Known rows, with every step that occurs:
F/L: [ -3  -2   3  -2   6   4  -5 -36   5  -2 -24   0   4  14  -9  -5   0  -3
  -1]
M/L/F: [ -7   2   2  -5  -2   5  -1  17  -3   5 -33 -11   6   3   4  16  -2   4
   0]
F/L/B/N: [  2   3  18  10  14   6  -5 -53  11  -3  -9  -1  16  -6   0  -9   3 -21
   8]
M/L/B/N: [ -3   5  24  10   7   8  -1 -11   4   2   0  -3  17 -14  14  -1  -2 -26
  11]
K/N/M: [ -9  -7  -1 -10   3 -13  -1  -6   1  -5 -32  -9   4 -25   1  12 -11   8
   8]
K/N/B: [ -2   0   7 -13   3   1   4  24  -6  -1 -20  -4 -15 -17   7   5   2   4
  11]
F/L/M: [ -8  -9 -10  -2   6  11  -3 -46   3   1 -27  -5   5  37  -7   3  -1 -13
   3]
M/L: [ -8   1   7  -3  -1   6   0  10  -1   3 -15  -1   4   6   4   4  -4  -8
   3]
N/M/L/B: [ -7   1   8  -2   8   5   2 -22   3  -7 -11  -8   7  -7   0  17  -3 -22
   7]
L/B/N: [  5   3  15  13   9   2   0 -20   5   0  14  -1  13 -19   8  -4   3 -17
   8]
K/N/B/L: [-10  -2   1 -11  14   2   7  29  -8  -3  -7  -4 -14 -23   1  -2  -1  14
  10]
F/L/N: [  0   1   1 -10  14   6  -3 -18   9   1 -43  -8  -6   2  -2  -1   5  -4
   1]
B/L/N/K: [-10   5   2 -16  25   4   1  25  -2   2   2  -7  -7 -27   2   0   3  24
  -4]
B/N/M/L/F: [ -9   1   8 -13   3  -9 -12 -11  -5   8 -46 -10  23 -20   3  26  -7   1
   6]
N/L/B: [-1  5 13 11  9  5 -2  1  3 -6  4 -9  9 -6 -3  6  6 -7  1]
N/K/L: [  5   5   7 -21  16   4  -7   4   1  -1  16  -4  -2   3  -5   6  -1   9
  -8]
K/N/M/L/F: [-15  -6   1 -15  -1  -9  -1   8  -3   1 -61 -21  10 -22   4  28 -13  11
   7]
B/N/K/L: [  7   7  18 -18  18  -2 -14  -3   0   5  12   0  12 -14   1   2  -2   5
  -2]
K/L/B: [ 16   5   0   0  16  10   3 -15   9  -7  24 -10  -4   8  -5   1   3 -20
   0]

Rows:
[  1   1  11   2  12  -6  -5 -39   4  -4   0  -2  16 -27   2  11  -1 -16
  10]	L/B/N/M
[ 12   3   6  -8  21  -2  -9 -38   8  -5   9  -8  12 -17  -4  11  -3 -22
   7]	K/L/B/N/M
[ -4   3  14   8   4  13   6  -4   4  -2   4  -6   4   2   7   3   0 -22
   5]	M/L/B
[ -3   6   9 -17  14   2  -2  25   0   3 -12  -8  -8 -21   8   9   6  13
  -3]	L/N/K
[ -9  -6  -4   3   6   4  -6   2  -6   3 -17 -10  10  20  -6  12   0  -2
   2]	N/L/M
[ -3   4 -11 -13  14   6   2  25 -13   2  -9  -7 -13  -7  -7  12   8  20
   0]	N/B/L/F
[ -3   4   1  -2   2  -4  -8  21  -6   1 -32 -14  10  -4  -7  19   4  19
  -6]	N/L/F
[  9   7  13 -10  21  10  -1  -9   5  -7  33  -8  -2  -2  -3   7   3  -6
  -5]	N/K/L/B
[ -4   1  -9  -5  19   4   4  21   2   3  -5  -8 -10 -17   0  -6   2  10
   0]	B/L/N
[ 15   4  -7 -16  18   4  -2  16   8   2 -10 -13 -15  -2   0   4   3  -7
  -2]	K/L/N
[ -4   2  -4 -11  14   9   3  19 -10  -1  10   4 -15  -5  -6   0   5   8
   4]	N/B/L
[  1   1   8   8  10  11   2 -48  10  -7  -8  -4   4  10  -6  -5   5 -17
   2]	F/L/B
[ -7  -1 -14 -15  23  -4   0   2   1  -2 -24 -10  -6 -24  -6   9  -2  10
   1]	B/L/N/M
[ -5   5  22  -9   8  -5 -11   1  -4   5   5   5  16 -24   7   0   0  12
   1]	B/N/K
[-17  -7   7 -12   1  -8  -1   1   1  -1 -43 -12   9 -20   5  15 -16   0
  11]	K/N/M/L
[-10   9  36   0  13   8  -3  -3   1   3   9  -1  19 -23  13   3   0 -10
   7]	M/L/B/N/K
[ -2   1  13   0  16  -2 -10 -73   9  -6 -24  -3  20 -13  -6   6  -1 -20
   9]	F/L/B/N/M
